Each row was made from one walk, in order. Every step used is in the known rows, and no mark comes twice. Write each row's walk.
Known rows
E/C: [-2.29 -0.33  0.80 -0.08 -0.82  1.29 -0.39  0.98  0.81 -0.47  1.65  0.93
  4.57 -1.80  1.21  0.93  3.60 -0.04 -2.17 -2.41 -3.68  0.56  0.43 -2.80]
H/E/F: [-1.87 -0.33  1.08 -0.99  0.42  2.29 -1.99 -0.71 -1.15  1.20 -0.31  3.17
  2.98 -2.06  1.29  0.28  1.67 -2.56  0.73  0.84 -2.60 -0.08 -1.23  0.43]
F/R/L/H/E/B: [-2.57  6.64 -2.57 -2.53  0.84  2.30 -0.68 -0.96 -3.14 -2.23 -2.09 -3.74
  1.45  1.10  1.18 -0.59  0.70  0.65  3.17  2.90 -0.33  0.24 -2.10  2.02]
E/C/K: [ 0.13 -0.92 -0.78 -2.02 -0.69 -0.19 -0.30 -0.63 -0.71  0.44  1.65 -0.15
  2.69 -2.20 -0.69  0.62  1.34  0.37 -2.36 -2.07 -1.90 -1.81 -0.62 -2.27]
K/R: [-0.53 -2.56  0.93  2.18  2.67 -0.44  0.01 -1.87  0.99 -1.42  1.57  0.04
 -0.36 -1.63  0.56  0.80  1.85 -0.14  0.05  1.98 -0.94  2.19  0.43 -0.03]
C/K/R/L/Z/E: [ 0.26  1.08 -3.13  2.16  0.62 -0.01  2.40 -2.21  3.11 -0.13 -0.05 -1.54
 -3.26  1.55  2.09 -3.96 -1.38 -0.31 -0.64  2.85  1.52 -0.68 -1.65  4.22]
C/K/R/L/Z/E/B: [ 1.21  4.65 -4.59  2.15  1.19 -0.43  1.09 -3.58  1.18 -0.82  0.16 -2.19
 -4.32  1.00  2.41 -3.09  0.20  1.10 -2.46  4.35  3.29 -1.63 -1.35  2.86]
L/E: [-1.50 -2.55  1.33  0.35  2.96  2.24  2.12  0.51  1.38 -0.72 -1.65  0.29
 -0.31 -0.06 -1.18  0.44  0.26  0.04 -0.77 -0.68 -3.61  0.64  1.10  0.52]
F/R/L/H/E: [-3.37  2.71 -1.03 -2.58  0.77  2.59 -0.28 -0.40 -0.56 -1.37 -2.39 -3.63
  2.22  1.49  0.80 -2.19 -1.21 -0.42  4.35  2.01 -2.30  0.83 -2.68  2.94]
Z/E/F/R: [-3.16  1.88  2.49  0.60 -1.59  1.31 -1.81  1.22  0.96  0.99  1.89  3.60
  0.15 -0.75  2.68  0.39 -0.63 -2.97  1.09  0.41 -0.93 -0.27  1.55 -2.44]
R/L/H/E/C: [-3.22  2.99 -1.92 -2.30 -1.89  3.62 -0.55  0.68 -0.73  0.66 -1.17 -2.83
  6.25 -0.87  0.98 -1.20  2.86  0.53 -0.48 -1.45 -1.85  1.28 -3.37  2.72]
C/K/R/L/H: [ 3.49 -1.98 -2.61 -2.31  0.52 -0.45  2.00 -1.54 -1.15  0.86  0.39 -3.86
 -2.38 -0.39 -2.50 -0.76 -0.56 -0.56 -0.01  0.97  1.72  0.64 -3.51  1.91]
L/Z/E/B: [-4.14  5.51 -2.60  1.70  0.21  2.55  0.86  0.30  2.10 -1.40 -2.41  0.97
 -0.63 -0.64  4.71 -3.16  1.43 -1.30 -2.31  1.25 -0.85 -2.55  2.79  1.62]
H/E/C/K: [-2.24  1.38 -1.55 -2.08  1.24  0.64 -1.92 -2.05 -1.18  1.40 -0.43 -1.35
  4.39 -2.60  0.32 -1.08  1.82  0.72 -0.85  0.69 -3.09 -1.92 -2.21  0.53]
Z/E/B/K/R: [ 0.14  1.30 -1.03  3.41  2.45 -2.27 -0.22 -0.61 -0.26  0.30 -1.19  2.00
 -3.29 -1.14  0.45  0.70  1.42  1.50 -0.43  2.83  3.56  0.37  3.55  0.11]
L/H/F/R/C/K: [ 0.40 -1.35  0.77 -2.58 -3.80 -2.68  0.66  3.13 -2.10  0.14 -1.62 -1.77
 -3.11 -2.71 -4.27 -0.87 -1.05 -0.07 -0.11 -4.06  2.49 -2.01 -0.51 -0.72]
E/C/K/R: [ 1.49 -1.48 -0.67  0.45  0.48 -2.80 -1.25 -2.74 -0.79  1.48  3.15 -0.99
  1.22 -2.12 -0.47  1.84  1.57  1.59 -2.21  0.38 -0.32 -0.02 -0.26 -2.17]
E/F: [ 0.99 -2.00  1.75 -0.72 -0.73  1.50 -0.35  0.91 -0.51  0.82  1.61  3.72
  1.20 -1.25  0.28  1.44  1.74 -2.80 -0.84 -1.48 -1.92 -0.09  1.01 -2.68]
L/E/F/R: [-0.09 -1.79  3.72 -0.47  1.09  1.23 -1.08  0.77 -0.22  1.20 -0.24  2.27
  0.08  2.08 -0.10  2.71 -3.04 -1.03  1.19 -0.52 -1.93 -0.24  3.00 -1.96]
F/R: [-2.59 -0.18  1.53 -0.03  1.83  0.74  0.17  0.32  1.12 -2.72  1.06 -0.01
  0.62  0.49  1.20 -0.13 -0.56 -0.66  2.32  1.58 -3.42  0.40  1.05 -1.78]
H/F: [-1.65 -3.56  2.48  1.96 -0.64  0.12  2.04  3.13  1.01 -2.02  0.63  1.75
  0.72 -2.86 -1.18 -2.08  3.61 -0.44 -1.19 -2.61 -2.10 -0.14  0.05 -1.23]

Write each row's walk
[ 1.52 -2.77 -0.84  0.37  2.82 -1.70  0.23 -2.20  0.02  0.22  1.44 -1.18
 -2.81 -1.98 -1.04  0.56  0.31  0.26 -0.41  2.47 -0.31 -0.26 -1.06 -0.22] -> C/K/R
[ 3.00 -0.09 -2.28  0.88 -0.78 -1.65 -0.28 -2.24  1.51 -0.13  1.98 -2.40
  2.19  2.28  1.35 -0.51 -0.67  2.41 -2.71  0.05  0.00 -0.36 -1.20  0.96] -> E/C/K/R/L/Z
[-0.50 -0.57  1.60 -0.30  2.82  1.94  1.83 -0.70  1.77 -3.26 -0.51 -1.78
  0.03  4.32 -1.12  0.43 -2.22  1.60  2.67  0.23 -2.48  1.71 -0.29  0.40] -> F/R/L/E
[ 2.77  0.07 -1.24  1.53 -1.90 -0.66  0.39 -1.98  1.47  2.60  0.96  1.12
 -2.58  1.84  2.39 -2.05 -2.11 -1.64 -1.46  1.70  3.32 -1.15 -1.27  2.17] -> C/K/R/L/Z/E/F
[-2.60 -1.96  3.42  2.27 -0.18 -1.34  0.23  3.30  0.79 -2.88  0.89  0.70
  0.37 -0.92 -0.74 -1.30  1.13 -0.44  1.40 -1.53 -1.50 -0.34  1.00 -2.31] -> H/F/R
[-0.59  1.72 -0.15  1.01 -3.31  3.06  1.18  1.12  2.92  0.87 -0.08  3.17
  0.79  1.97  4.21 -2.91 -0.75 -3.01 -1.37 -0.84 -0.24 -0.44  0.04  0.93] -> R/L/Z/E/F
[-3.79  1.53  1.45  3.98 -2.53  0.35  1.87  3.07  4.07 -3.19 -0.54  0.02
  0.49  2.76  3.02 -5.72 -0.84 -0.11  0.70 -0.71 -0.63 -0.64  0.18  1.35] -> H/F/R/L/Z/E
[-1.10  2.76  1.75  0.72 -1.86  1.11 -0.34  0.45  0.98 -0.57  3.52  2.65
  0.84  1.78  1.45  0.03 -0.48 -1.75  1.64 -0.01  0.52  0.79 -0.41 -1.88] -> Z/E/F/R/L
[ 0.40  0.88 -2.90 -0.09  3.00 -1.26 -2.34 -0.34 -3.51  2.07 -4.95 -1.02
 -1.02 -1.96 -0.13  0.37  0.75  0.79  1.37  3.06  2.64 -0.01  1.86  3.24] -> L/H/E/B/K/R
[-2.66  1.39  1.13 -3.27 -1.03  2.17 -3.62  1.40 -2.77  2.85 -2.69  0.21
  2.88 -0.94  1.81 -0.04 -1.69 -3.36  2.95  0.83 -1.29 -0.67  0.17  1.03] -> L/H/E/F/R
[-0.62  2.18 -1.24  1.22  1.70 -0.11  0.96  1.74 -0.36 -0.79 -3.31  2.89
 -1.78 -0.91  0.21 -0.84  1.74  0.45 -0.24  0.52  1.01 -1.61  3.30 -1.09] -> Z/E/B/K
[ 1.68 -1.10  2.32  0.03 -1.15 -2.52  0.32  1.88 -0.66 -1.39  1.52 -2.24
  1.20  2.64 -3.47  0.29 -0.54  4.03 -1.55 -3.62 -0.56 -0.92 -0.87 -2.29] -> H/F/R/L/E/C/K
[ 0.46  2.06 -0.79 -5.44 -2.82 -0.35 -3.08 -0.53 -4.07  3.24 -2.63 -0.70
 -0.86 -1.93 -1.25  1.33 -3.14 -2.31  2.03 -0.73  2.01 -2.37 -1.51  1.09] -> L/H/E/F/R/C/K
[ 0.13 -1.48  0.95  2.21  0.39 -1.63 -0.38 -2.26  0.98 -1.13  1.86  0.49
 -2.38 -2.79 -0.73  2.54  2.44  0.54 -1.04 -0.22  0.82  2.67  0.51 -0.78] -> K/R/C
[ 1.49  0.11  0.98 -3.65 -3.41  1.75 -0.62  1.89 -1.61  0.68  1.46  0.34
  1.14  2.12 -0.32  1.10 -2.15 -2.66  1.97 -1.94  0.27  0.95 -0.51 -1.52] -> E/F/R/L/H
[ 4.34 -5.96  1.09  1.62 -1.22 -3.32  2.11  4.07 -1.29  0.27 -1.54 -0.09
 -1.06  0.53 -4.25 -1.20  0.55  1.26  0.37 -3.19  3.84  2.27  0.20  1.36] -> B/K/R/L/H/F
[ 4.29 -4.11  1.33  2.58  1.62 -1.92 -0.10 -0.58  0.97  0.32 -0.41  0.35
  2.27  3.19 -2.19  3.36 -0.96  4.72 -1.64 -2.06  0.96  2.78  2.13  0.07] -> B/K/R/L/E/C
[ 5.36 -0.55 -2.51 -0.58  1.02 -1.73  0.63  0.65 -2.51 -0.17 -1.12 -1.67
 -1.81  1.01 -1.53  1.27  0.45  1.67 -0.20  0.16  4.64  1.24  1.03  0.55] -> E/B/K/R/L/H
[ 4.49 -5.59  1.11  1.73  4.12 -1.58  1.70 -0.28  0.91 -0.77 -1.66  0.30
 -1.82  3.75 -3.17  1.11 -1.92  3.35  0.88  0.51  0.98  2.92  1.76  1.73] -> B/K/R/L/E
[ 0.16  1.98 -1.25  2.09 -0.91 -1.15 -0.20 -2.58  1.03  1.06  4.28 -1.28
  0.44 -1.03 -0.56  0.03  2.24  2.28 -2.84  0.81  1.73  1.37 -2.30 -0.66] -> Z/E/C/K/R/L
[-0.64  2.60  0.90 -1.63 -3.09 -1.38 -1.53 -0.60 -1.09  1.66  1.42  2.26
 -3.37 -1.37 -0.93  1.62 -1.85 -1.60  0.02 -1.25  3.01 -1.97  0.02 -2.84] -> Z/E/F/R/C/K
[ 3.01 -1.17  2.09 -2.69 -0.78 -1.81 -1.55 -1.01 -2.13  0.80 -0.12  1.18
 -3.39  0.90 -3.34  3.87 -3.83  0.55 -0.48 -2.48  1.92 -1.87  1.53 -2.55] -> L/E/F/R/C/K
